Each row was made from one small tree. The marks that hang from a mark follow it in brackets, in the order of their numbers. Every link used is in the known rows. Write each row's tree.
Known rows
j_32{j_142}: [ 19.6  -5.1  -2.9  -9.1  -1.2   8.3 -24.7  -8.4  -4.5   5.2   9.6  15.8
  21.7  14.2  -7.4 -13.5   8.9 -11.3 -21.0   2.2   6.7 -34.0   1.4  34.5]
j_443{j_32{j_142}}: [ 19.3  17.3  -7.9   2.3  -2.0   3.3  -2.9 -19.0  -6.8  18.0  24.7   4.2
  11.4  31.2 -20.2 -12.6  20.0  -2.1 -12.2 -10.5  31.8 -25.2  10.4   9.7]
j_47{j_33 j_110{j_975} j_675{j_443 j_819}}: [ 73.3   3.0  47.7   0.8 -10.3   0.1 -46.3  50.0 -32.2  13.5  19.2   2.8
 -16.9   8.3 -30.0  23.5 -16.3 -63.5 -10.3  62.0  12.3 -70.7  23.7 -33.9]
j_975{j_110{j_47}}: [ 44.2  -9.5   0.5 -15.6  17.4  -5.7 -11.4  -4.4  -0.1  24.5   4.4  10.7
  22.3  12.0 -34.3  24.0  -7.9   0.3 -11.1  25.0   7.5 -34.3  16.7   5.4]
j_47{j_33 j_110{j_975} j_675{j_443}}: [ 70.6  -1.9  46.8  -9.0 -14.9  -7.2 -32.4  51.1 -36.5  25.4  13.3   1.6
 -29.2  11.7 -17.9  34.0 -15.0 -56.5 -26.2  50.5  14.5 -80.3  24.9 -20.2]
j_975{j_110{j_47{j_675{j_443 j_819}}}}: [ 50.4  -5.3  17.0  -5.3  19.8   8.0 -18.7   8.7   7.6  15.7   9.8  13.8
  20.4  10.5 -35.1  19.6 -15.8 -10.7  -3.2  37.3  11.7 -39.9  20.6  -3.5]
j_110{j_975}: [ 46.2   9.5   5.5  -6.9  -8.0   7.0 -28.3   4.8 -23.8  47.2  13.5  -2.8
   5.6   8.9 -29.6  16.8 -14.0 -20.0 -15.3  25.3  15.6 -31.3   6.0   8.2]
j_142{j_32}: [ 36.7  10.7  -9.4  13.4  -8.7   7.2 -10.1  -8.4  -3.9  35.7  33.7   0.9
   7.7  16.6 -30.0 -21.4  24.2  -2.2  -4.3  -0.1  25.0 -24.3  -2.4   0.5]
j_380{j_33{j_47}}: [ 35.8  15.5  20.3 -18.7 -10.3   1.7 -21.9  10.8  -2.7  26.9  -7.4  -1.9
  12.3  15.2 -30.2 -13.8 -18.7  -8.8   6.9   5.8  40.1 -35.0  -4.8  24.8]
j_380{j_33}: [ 52.0   8.9   3.7  -5.8  -6.8  -2.2 -23.3   1.5  -6.4  33.3   0.3  10.3
  10.3  12.6 -30.6   4.9  -7.3 -22.1  12.0  -0.5  42.8 -44.7  -6.6  24.8]
j_819{j_675{j_443}}: [ 25.3  16.3  14.2  20.8   5.8  15.3 -26.0   8.8  13.3  39.7  -8.4  28.8
  -8.9  24.4 -20.0  -6.2  17.7 -10.9  -2.8  27.9  31.3 -39.1  12.3  33.3]
j_33{j_47{j_110{j_975} j_675{j_443}} j_380}: [ 22.3  13.3  61.9 -17.4  -4.8  15.9 -17.2  50.9  15.2  27.0  -2.9 -38.7
   0.4  21.8 -26.4 -11.6 -22.0  -9.1 -12.8  59.5  11.8 -40.4  27.0  -4.3]
j_33{j_47{j_675} j_380}: [ 16.8  13.1  44.5   5.1  -6.5  21.0  -5.4  30.2  27.7  15.4  -0.3 -27.9
  -2.9   9.5 -21.4 -27.5  -5.1   7.4   0.2  49.6  11.4 -21.0  10.8  15.9]
j_975{j_110{j_47{j_33{j_380} j_675{j_443}}}}: [ 53.2  -5.5  22.2 -10.3  16.1   1.8 -13.8  18.6   3.2  19.6   4.5   8.4
   3.5  13.8 -33.7  30.7 -11.9  -9.0  -1.9  41.3   9.4 -55.2  23.7   0.6]
j_110{j_47 j_975}: [ 46.8  11.8   7.2 -26.5  -7.9   2.9 -37.6   9.1 -41.8  51.5  16.5  -2.7
  16.9   7.7 -23.4  33.9 -31.5 -23.4 -22.5  29.0  12.2 -38.1  11.4  -2.7]
j_675{j_443{j_32{j_142}} j_819}: [ 26.7  26.3  10.6  16.0  18.9  40.8 -26.9   0.1  19.2  10.8  29.1   8.1
  36.9  30.4 -43.0 -31.4  10.2 -19.1  16.4  16.2  33.5 -24.9  15.5  -7.6]
j_33{j_47{j_110{j_975} j_675{j_443 j_819}} j_380}: [ 24.6  15.6  62.2 -10.6  -2.4  21.4 -26.8  50.8  18.0  19.3   1.2 -38.2
   9.3  19.2 -34.5 -19.2 -22.7 -13.5  -1.6  67.9  10.6 -33.8  26.5 -14.2]
j_47{j_33 j_110 j_675{j_819}}: [ 67.7 -10.7  29.2  15.5 -15.2 -17.4 -32.4  30.7 -26.3  -4.9  18.5   8.5
 -19.1  -3.8 -21.2  12.4   9.3 -53.2  -9.9  53.2   7.0 -54.9  11.6 -26.2]
j_47{j_110{j_975} j_675{j_819}}: [ 62.2  -3.0  32.5   5.7 -13.6  -7.2 -37.8  26.6 -24.8  16.7  20.5  -4.1
   0.2   1.7 -22.9  16.3 -16.0 -50.4 -18.9  51.9  11.8 -43.1  15.6 -28.3]
j_142{j_32{j_443}}: [ 40.8   9.3  -0.8   4.7 -10.4   9.7 -12.1  -6.4  -2.9  23.5  41.3  -0.6
  13.3  11.2 -23.5 -22.6  14.9  -6.3 -11.6 -14.3  33.0 -39.3  -1.5   7.7]
j_33{j_47{j_110 j_675}}: [ 24.7  -2.1  39.8  -8.8 -13.2  -2.6 -10.0  25.5  -0.7   8.3   1.4 -13.4
  -0.5   6.1 -10.9 -20.6  -7.7 -11.9 -31.6  37.1  10.0 -24.3  10.7  -0.1]
j_47{j_33{j_380} j_110{j_975} j_675{j_819}}: [ 70.5   0.7  42.7   3.9 -17.5 -12.6 -42.7  46.5 -30.1  13.1  16.1 -13.5
 -23.1   5.0 -32.8  28.4  -9.5 -53.4  -0.5  72.3   4.7 -64.1  22.0 -32.8]

Write each row's tree
[ 60.8  18.2  38.8 -19.0  -9.8  13.5 -41.1  42.4 -37.4  43.5  16.8  -4.8
 -10.5  10.4 -22.8  43.2 -36.8 -37.1  -9.3  52.8  14.0 -67.1  22.3  -9.3]
j_110{j_47{j_33{j_380} j_675{j_443}} j_975}
[ 31.7   6.7  44.6 -11.0 -14.3   2.5 -28.7  29.7 -10.8  10.4   6.4 -18.5
   5.6   6.0 -22.2 -16.9 -22.9 -20.7 -22.7  50.2   8.8 -22.3  13.1 -14.9]
j_33{j_47{j_110{j_975} j_675{j_819}}}
[ 29.1   3.9  44.6 -17.7 -17.5  -3.0 -18.9  30.3 -14.0  18.3   2.4 -18.9
  -3.0   8.5 -14.4  -9.5 -22.0 -16.4 -34.0  41.5   9.7 -29.6  13.9  -4.8]
j_33{j_47{j_110{j_975} j_675}}
[ 34.8  28.3  10.3  26.9  19.7  40.3 -19.9   1.0  21.7  20.9  29.9   4.4
  31.8  25.5 -50.6 -27.3  13.5 -18.4  21.5  23.0  37.8 -19.2  14.9 -15.6]
j_675{j_443{j_32} j_819}
[ 64.5 -16.2  28.5   5.6 -18.7 -24.5 -18.2  32.4 -29.9   6.7  12.2   7.4
 -31.2  -0.4  -9.6  22.7  10.3 -46.8 -26.5  41.9   8.0 -63.7  12.2 -12.5]
j_47{j_33 j_110 j_675}
[ 55.0  -0.3  15.5  -0.1 -10.8  -1.3 -23.7  17.5 -30.2  18.5  18.1  14.8
  -9.3  -3.8  -9.0  23.4  -5.9 -30.3 -15.3  33.6  11.0 -49.2   5.7   0.4]
j_110{j_47{j_33 j_675}}
[ 48.8   3.6  13.9   8.0  -3.7  10.6 -28.7   8.7 -13.8  15.0  22.5  12.0
  15.2  -4.7 -15.2   8.1 -10.2 -28.1  -7.9  36.0  14.4 -30.1   4.6  -5.4]
j_110{j_47{j_675{j_819}}}
[ 58.4  13.3  41.3   6.5  -4.3   8.5 -30.5  32.7 -14.6  24.3  26.4  -6.9
   2.4  20.1 -30.9  11.7 -16.6 -49.2 -12.7  45.5  29.0 -50.5  27.2 -39.0]
j_47{j_110{j_975} j_675{j_443{j_32} j_819}}
[ 23.2  26.5  11.9  23.7   5.8  13.0 -16.6   2.9  11.4  42.7  -1.4  23.9
 -13.0  34.2 -23.8  -6.8  21.7  -6.5  -0.2  19.5  42.1 -36.0  17.3  23.2]
j_819{j_675{j_443{j_32}}}
[ 67.6   8.8  44.8  -5.9 -14.8  -9.5 -23.9  45.6 -38.1  27.8  19.9  -2.8
 -33.1  21.9 -21.7  33.4 -10.1 -52.0 -23.8  41.6  24.8 -77.6  29.3 -30.3]
j_47{j_33 j_110{j_975} j_675{j_443{j_32}}}
[ 42.6  15.6  30.6 -11.5 -14.7   3.1 -21.7  18.2  -3.0  20.8  -4.9   0.3
   1.1  11.4 -23.3 -10.5 -23.2 -15.3   5.7  12.5  41.9 -40.9  -3.8  22.6]
j_380{j_33{j_47{j_675}}}
[ 49.4  -7.0  16.7  -9.3  18.0   4.1 -11.9   9.0   5.7  21.2   6.6  13.9
  14.9  12.7 -29.3  25.6 -15.8  -7.4 -11.4  31.7  12.9 -44.7  21.1   2.5]
j_975{j_110{j_47{j_675{j_443}}}}
[ 48.1  18.2  43.6 -22.6 -12.5   3.2 -36.0  32.6 -10.3  23.8  -3.8  -7.2
   9.5  18.3 -32.4  -4.7 -36.2 -29.8   5.0  25.3  40.5 -50.0   6.9   1.1]
j_380{j_33{j_47{j_110{j_975} j_675{j_443 j_819}}}}
[  9.4   3.1  33.5 -17.4  -1.2   1.5  -8.3  26.7  20.1  22.9  -7.2 -38.2
  14.5  18.8 -29.9 -24.1   3.1   6.8 -10.6  44.8   4.1 -20.9  17.3   4.9]
j_33{j_47{j_110} j_380}
[ 25.2  11.9  54.2  -9.5  -9.3   9.0 -24.9  42.2   9.5  15.9   1.9 -39.4
   5.2  13.2 -31.9 -16.4 -19.8 -11.0  -3.6  66.9   5.7 -27.4  21.6 -13.0]
j_33{j_47{j_110{j_975} j_675{j_819}} j_380}
[ 28.1  18.5  51.4  -9.7  -8.0  13.6 -23.5  34.0  -3.9  15.4  11.4 -20.7
   7.1  19.2 -27.9 -20.3 -22.8 -19.9 -18.2  45.7  20.3 -27.6  22.0 -22.1]
j_33{j_47{j_110{j_975} j_675{j_443{j_32} j_819}}}
[ 56.4 -10.0  13.0 -10.0   9.3  -9.4 -14.3   8.6 -10.3  15.1   6.9  15.4
   0.6   7.2 -28.9  33.0 -11.0 -10.9 -10.0  34.9   7.1 -48.6  18.2   0.4]
j_975{j_110{j_47{j_33 j_675}}}
[ 17.0  25.4  12.6  16.8   5.6  13.7 -21.7   2.3   8.8  34.8  -2.0  26.5
  -9.0  37.4 -19.0  -9.3  19.5  -6.7  -4.3  15.3  38.5 -40.0  17.9  28.8]
j_819{j_675{j_443{j_32{j_142}}}}
[ 51.5  -9.9  36.3   6.8  -2.0   3.2 -14.6  32.5   1.2  19.0  12.6   3.3
  -2.3  10.6 -10.4   6.9   1.2 -41.2 -27.9  35.2  20.2 -55.4  19.0  -7.5]
j_47{j_110 j_675{j_443}}
[ 57.7   1.6  28.3  24.6 -12.7   5.1 -14.4  30.2  -4.1  12.5  13.2   2.6
 -33.8  -1.0 -17.7  12.1  11.3 -27.2   5.2  47.5  12.8 -55.3   6.4   9.3]
j_47{j_33{j_380} j_675}
[ 60.6 -12.1  35.4   6.8 -16.0 -20.0 -16.1  40.9 -15.7  11.0   8.9  -7.3
 -31.4   4.9 -15.6  22.9  12.3 -40.2 -12.9  53.3   6.4 -67.1  18.1 -11.4]
j_47{j_33{j_380} j_110 j_675}
[ 70.3  13.2  46.0   4.0 -10.9  -1.3 -37.1  44.8 -34.3  16.0  26.1  -2.8
 -20.4  17.9 -33.7  22.8 -11.6 -58.8  -7.2  53.6  23.8 -68.0  28.2 -43.7]
j_47{j_33 j_110{j_975} j_675{j_443{j_32} j_819}}
[ 41.0  27.9  35.2  -5.8  -8.2  13.8 -22.7  19.6   3.1  18.8   2.4  -2.3
   7.3  20.5 -33.7 -18.4 -23.4 -17.5  17.1  13.8  51.4 -38.8   2.3   8.6]
j_380{j_33{j_47{j_675{j_443{j_32} j_819}}}}
[ 50.9  21.8  38.6  27.6  -0.1  28.4 -25.4  34.3   7.6   0.4  25.1   3.0
 -16.0  17.2 -32.3  -6.1   8.4 -32.0  23.9  48.5  25.3 -57.1  18.6  -9.7]
j_47{j_33{j_380} j_675{j_443{j_32{j_142}} j_819}}
